Each row comes from the steps of one walk. Every step used is in the known rows, and no mark comes twice. Write the walk behind each row, first mark first.
Known rows:
d, r: 7  2  5  6  -1  -1  6  -3  2  -1  -2  -1  0  7  3  2  -1  -23  0  -2  0  0  3  -2  6  1  -14  -5  4  2  8  2  18  0  -6  -8  9
p, q: 1  -3  5  -2  3  10  -9  -1  0  3  -1  -3  5  11  -1  -1  -1  -4  2  6  6  5  14  0  5  5  1  -6  -1  -4  6  -13  0  9  -9  5  2
b, t, q, r, j, p: 11  3  7  -9  14  -17  0  9  6  6  -10  -4  -10  -1  1  1  2  -3  -1  -2  21  27  38  9  10  5  37  15  -1  5  2  4  13  35  14  0  10
d, p, b, t, q: 7  0  -8  3  7  -7  13  1  8  2  -22  1  11  -3  -14  2  -5  -14  -2  -14  16  17  14  1  10  14  3  -12  0  4  8  1  14  5  6  7  -5
u, p: -1  7  -2  -1  4  1  -1  -4  1  2  -7  4  2  9  4  -5  -1  -26  2  13  0  4  2  -7  0  10  -1  -8  -1  -1  7  12  6  8  -17  -2  0
h, u, p, q, t, b: 15  1  3  -5  14  7  -13  -6  -3  -1  -9  -4  2  0  8  8  -8  -14  6  18  17  5  20  -1  -1  2  11  -13  -3  -2  10  6  9  -7  -54  -4  9
b, t, q, p: 10  -2  -5  -4  3  10  -5  1  2  -2  -21  3  4  -8  -3  4  -5  -6  -2  -5  12  17  27  5  -8  11  44  4  -6  8  -10  10  -2  -5  2  -7  -5
r, j, p: 1  8  1  4  12  -17  3  10  0  6  5  1  -12  6  7  7  2  8  -1  -1  11  10  8  0  4  5  10  9  2  0  -1  -4  10  19  8  1  16
s, y, p, q, r: -10  1  3  -2  7  12  -23  -4  1  10  -8  3  -2  19  4  -12  -11  -24  -5  -3  19  12  8  2  20  -15  3  -7  -3  -4  5  -11  -3  18  -21  13  1
q, r, j: 0  4  7  -5  13  -13  -17  6  1  4  -7  0  -15  2  -7  1  -3  -9  -3  5  23  6  11  -3  7  -5  -7  9  4  0  8  3  4  11  2  2  8
j, p, q: 3  2  5  -2  5  6  1  4  0  7  11  -7  1  17  15  -1  2  1  4  7  2  11  12  4  10  9  27  -2  -2  -4  -1  -15  6  24  -9  10  12
t, b: 1  1  -2  -1  -7  -1  5  -2  -3  -3  3  -1  2  -14  0  4  0  20  -4  2  -5  0  -3  1  1  -7  8  -12  9  -2  1  7  8  0  -1  -3  1
g, q, r, u, p, b: -4  16  1  -6  1  4  -27  7  2  7  -27  -2  -13  18  -7  -5  -12  -16  -1  26  19  15  15  -15  6  9  -13  -4  -7  -2  8  14  26  20  -19  10  -2
t, q: 0  -1  1  -3  -4  11  16  -2  4  -1  -9  -6  3  0  -1  9  -3  -1  2  -3  8  7  12  -7  4  6  11  2  -2  1  6  -7  0  5  12  -8  -4
t, b, p, d, r: 17  3  -1  5  1  -8  -9  -4  7  1  -1  14  8  -1  -2  -1  11  3  -3  16  3  9  8  -7  -3  -18  -1  -21  5  -3  -3  9  41  7  1  -16  5
u, p, b, t: 4  12  -7  -4  15  -12  -4  3  1  6  -15  19  9  4  -7  -12  4  -24  -2  16  4  15  13  3  1  10  4  -16  -1  1  0  13  23  17  -23  4  -7
e, p, b: -7  8  -5  -3  5  2  3  9  7  5  -13  10  -3  12  -8  -8  -10  -21  1  -3  24  2  -12  -15  7  -2  9  -11  0  2  1  -8  13  -17  -4  14  -8
q, r, j, p, b: -2  20  2  -5  25  -18  -2  17  0  13  3  4  -16  7  4  1  0  -1  -1  11  29  16  6  -4  19  2  15  6  4  -1  -1  -7  23  28  -7  14  14
s, y: -9  7  -2  2  -3  5  -1  -1  -3  4  8  8  -1  -4  3  -2  -2  7  -3  -13  8  -2  8  3  5  -10  -6  -2  -3  -3  -2  -2  4  -3  3  2  -5
y, x: -1  -3  0  0  1  1  -1  -8  7  0  -1  15  -4  14  3  -5  -6  -7  -9  -3  5  7  -2  -5  3  -10  0  -7  -7  1  0  -1  -1  8  -7  1  -5
s, y, p, d, r, j: 3  15  0  21  18  -16  -33  0  5  8  -24  28  -7  12  -14  3  -9  -13  -9  -5  27  10  5  -6  6  -28  -33  -14  2  -1  9  -6  26  -3  -4  -12  16
r, b: -3  10  0  -2  4  0  -14  0  -4  -3  -8  7  -9  4  -2  0  -1  1  0  3  16  3  -9  5  5  -9  -7  3  5  1  -10  -6  14  -4  10  8  9
p, d, r: 15  8  6  10  10  -3  -22  -2  6  1  -8  12  2  6  -7  2  0  -9  3  10  6  3  5  -3  0  -13  -12  -12  1  1  8  2  25  -7  -4  -11  13
t, b, p: 1  -6  -6  -5  -8  -6  13  -2  1  -1  6  2  7  -5  4  -2  12  10  -5  6  -3  6  4  -4  -4  -5  9  -9  4  -4  -10  8  18  13  6  -4  -8
y, r, u, p, d, t, q: 8  8  -4  12  -4  4  -7  1  10  3  -23  10  2  37  -12  12  3  -36  4  19  1  20  24  -6  -8  0  -8  4  -1  3  9  3  18  -12  -18  -7  -2
r, u, p: 3  9  -6  2  -5  -2  -15  4  3  1  -17  6  -6  19  -4  2  -6  -11  3  5  4  5  12  -9  -8  4  -14  -2  -4  2  4  14  16  5  -12  -3  -1
r, u, p, d: 11  15  -6  3  6  -4  -43  6  7  3  -22  19  -5  18  -15  2  -6  3  6  17  9  9  14  -10  -13  -8  -11  -9  -7  0  3  14  21  0  -11  -6  2
s, y, r: -8  10  -2  5  -6  0  14  -2  -1  7  9  12  0  14  1  -3  3  -22  -8  -7  -8  1  11  9  7  -10  -5  1  4  -2  -6  -4  10  -7  -13  9  -4
t, q, p: 1  4  -3  -2  1  21  4  0  1  -2  -16  -4  -1  -1  5  12  -11  -8  1  -2  17  10  12  -10  0  13  38  6  -4  6  -5  0  -9  -11  3  -6  -2
d, r, j, p, q: 9  7  11  9  12  -9  -1  5  1  9  1  -6  -7  24  9  8  1  -21  0  5  17  13  23  -2  15  10  -5  -3  5  -2  13  -16  28  28  -8  -1  26
e, r, u, p, q, t, b: 4  -4  -2  -4  -5  14  -16  -2  7  -3  -20  -3  -4  20  -12  8  -11  -36  6  17  21  1  28  -7  3  -1  -9  -14  0  1  16  21  30  -14  -34  -2  0
u, p, d: 7  13  -1  1  15  0  -28  -2  6  4  -11  17  4  9  -5  -6  0  -11  6  24  5  8  4  -8  -6  -4  2  -16  -3  -2  6  12  12  2  -14  -6  4
t, b, p, q, r, u: 6  -5  1  -12  -12  1  -21  4  4  3  -4  -4  -3  19  -3  -2  4  6  -3  12  15  15  29  -6  2  -11  7  -4  -1  -4  -6  3  27  26  -6  6  -6
d, r, b, t: 14  5  4  3  4  -13  -15  -1  -2  -4  -16  13  -4  3  -7  -6  4  -20  -3  -2  11  9  9  17  5  -10  -14  -4  7  6  -8  7  36  2  5  -1  14
b, t, q: 9  -6  0  -5  -2  -1  6  -1  5  -2  -15  1  8  -6  -9  1  3  1  -1  -5  3  15  27  8  -3  3  19  1  -4  4  2  4  3  9  13  -9  -8
h, u: 13  1  3  0  7  -4  -1  6  -1  0  -3  0  -6  4  2  7  -1  14  4  -12  8  -1  0  3  -2  -1  1  11  -8  0  1  -4  1  3  -20  -1  1

Write each row's walk:
7  10  0  -13  15  -4  12  11  6  9  -4  1  -1  -1  5  -4  3  -5  2  6  15  27  25  8  17  6  49  4  -3  4  -6  0  23  35  -2  10  1 : j, p, b, t, q, r
4  -8  4  -3  8  8  -9  -1  12  4  -6  2  5  7  2  -1  12  -17  5  15  25  21  16  -7  1  -8  13  9  -7  -1  0  -2  5  7  12  -5  -8 : b, p, d, t, q, r
6  2  -4  10  8  11  -28  0  -3  -4  -2  9  3  -18  4  10  -3  19  -1  13  12  7  -5  1  -11  -12  27  -8  4  1  -11  12  1  -34  -10  -5  8 : q, p, d, t, b
10  10  0  2  14  -4  -18  7  5  6  6  9  -2  4  7  -1  2  21  7  11  -1  10  1  3  -2  -8  30  -2  -4  -1  -7  -1  11  9  2  1  14 : j, p, d
-8  5  2  11  19  -1  -28  0  7  7  -24  11  -7  7  -8  7  -7  -12  -5  -4  44  21  12  -4  12  -24  -12  5  -3  -1  13  -9  -2  -3  5  -5  5 : s, y, p, d, t, q, r, j
0  -10  0  -6  0  13  -15  -4  5  -3  -10  -8  1  -1  -2  -3  -16  -27  2  7  23  0  11  -7  1  -12  26  -20  5  2  6  0  2  -38  -14  6  4 : e, p, q, t, b
17  12  -2  -7  17  -5  10  7  4  5  -27  13  6  8  -7  4  1  -9  4  2  19  23  24  -2  3  15  16  -3  -10  2  7  2  24  23  -33  -4  -12 : h, u, p, b, t, q
5  10  -4  -2  14  -5  -33  2  3  2  -12  24  -3  11  -9  -8  12  6  2  16  23  13  -1  0  -5  -21  -2  -1  -2  -2  -19  -5  28  5  19  3  3 : r, b, p, d
4  -8  1  6  2  6  -8  -5  3  2  -5  -13  5  15  -2  -1  -8  -20  2  -8  11  3  4  -2  11  13  -11  -12  2  -2  17  -7  -2  2  -8  13  9 : d, p, q
15  13  7  13  18  -17  -29  3  5  3  -16  16  -7  6  -16  8  -1  -4  -1  10  22  5  12  -6  -1  -14  -28  -8  5  0  12  -3  28  -4  4  -15  19 : p, d, r, j
7  9  -5  -5  10  -6  22  10  4  7  -7  6  6  -2  3  2  5  7  1  1  6  24  23  6  9  12  41  -1  -4  3  -7  -6  24  27  3  4  -2 : j, p, b, t, q
15  5  4  9  20  -2  -24  3  3  2  -10  11  0  11  4  6  3  -5  10  10  14  7  -3  -1  -8  -3  -10  3  -10  -2  9  5  4  -7  -36  -5  5 : h, u, p, d, t
6  -3  1  -3  7  7  0  -2  -3  1  12  -12  3  -7  17  6  -4  5  3  16  4  7  19  7  5  -3  36  -10  4  -2  -4  -3  9  -2  -19  4  19 : j, p, q, t, b
11  5  9  -14  16  -3  -31  6  -2  6  -3  1  -9  15  7  -15  4  -9  3  11  21  24  22  24  15  -6  36  5  0  2  -14  -4  24  34  -4  23  19 : j, p, q, r, b, t
2  -10  -9  -5  0  -5  5  -7  0  -3  3  -1  6  -15  6  0  7  -8  -3  12  5  3  12  0  -8  -12  12  -5  3  0  -12  13  11  -13  -3  -7  -2 : q, t, b, p
6  10  -6  -3  14  -16  6  13  0  9  4  12  4  -2  4  -7  8  9  -1  3  -1  17  12  14  6  5  29  -3  -2  1  -13  0  24  24  -8  12  3 : j, p, b, t
5  8  -7  -5  -2  2  4  10  15  3  -38  15  -1  26  -27  4  -2  -29  4  1  24  19  31  -8  7  13  -8  -4  -8  5  11  17  44  14  -12  -3  -21 : e, r, u, p, b, t, q
-2  4  7  -4  10  16  -33  2  13  -2  -26  4  -13  13  -9  -3  -10  -30  8  6  53  16  -5  -7  9  -20  19  5  0  6  2  -7  10  -30  22  10  6 : e, p, d, t, q, r, b
2  -4  -5  -2  2  0  -1  -6  -3  -6  0  -5  2  -24  2  6  -5  2  -1  10  2  -4  6  4  -4  -13  10  -9  6  2  -3  13  2  -28  -9  -6  8 : q, t, b
15  22  5  8  17  -7  -24  4  2  2  -4  15  -10  13  7  1  1  -1  6  13  16  12  -5  6  8  -16  6  -5  5  2  -11  -5  44  6  7  2  32 : j, p, d, r, b
-2  4  -1  -4  1  0  0  -1  -1  7  -6  11  1  42  -3  -10  17  -43  -4  18  10  18  13  7  8  -3  -5  3  6  -3  -18  -22  27  17  -10  18  1 : y, r, b, p, q
18  5  -4  -2  15  9  -33  3  6  -1  -27  16  6  -9  -11  3  -6  9  1  5  16  21  29  4  -13  -2  46  -2  -8  7  -11  9  4  -11  5  -10  -1 : b, t, q, p, d
2  1  -11  3  13  -16  -9  6  2  5  -26  20  8  4  -14  -11  -1  -10  -8  1  0  17  -4  8  3  -4  1  -11  -1  4  -8  -1  12  12  -20  7  -6 : y, p, b, t
21  18  4  1  15  -2  -29  -5  8  -2  -38  24  3  12  -14  -2  1  -32  4  20  24  25  25  3  2  -7  1  -17  3  6  5  11  46  9  2  -14  12 : u, p, d, r, b, t, q
15  13  -4  -3  18  9  -46  4  2  -3  -35  24  -3  -6  -14  3  -6  10  1  8  33  24  21  9  -8  -10  42  1  -3  9  -21  5  16  -14  14  -3  8 : r, b, t, q, p, d
2  -5  1  -3  4  9  -11  -8  -4  -3  0  -9  7  -13  2  6  -7  -5  0  16  8  2  18  4  2  -9  10  -14  5  -2  3  0  3  -18  -18  -1  9 : p, q, t, b
-3  4  -5  -5  2  -5  -7  -1  -1  1  -5  12  -4  12  2  -7  12  -9  -2  6  19  10  -3  2  1  -7  -5  5  0  -1  -19  -6  21  11  17  6  -1 : r, b, p
3  -3  6  0  17  -7  -16  3  11  5  -14  6  -3  9  -7  6  12  -15  2  14  42  24  26  -10  1  -9  -3  13  -4  -2  6  -5  9  10  20  -8  -2 : b, p, d, t, q, r, j
15  3  2  6  8  -8  -14  -2  10  4  -4  15  5  13  -3  -5  12  -17  2  14  8  10  9  -8  -3  -12  -12  -10  -3  -1  -3  3  32  7  2  -12  4 : b, p, d, r
4  -3  1  -2  14  7  -6  0  -2  5  8  -10  1  6  17  2  -3  -18  7  14  8  8  20  6  6  3  28  1  -5  0  -3  -9  0  -1  -18  7  18 : j, p, q, t
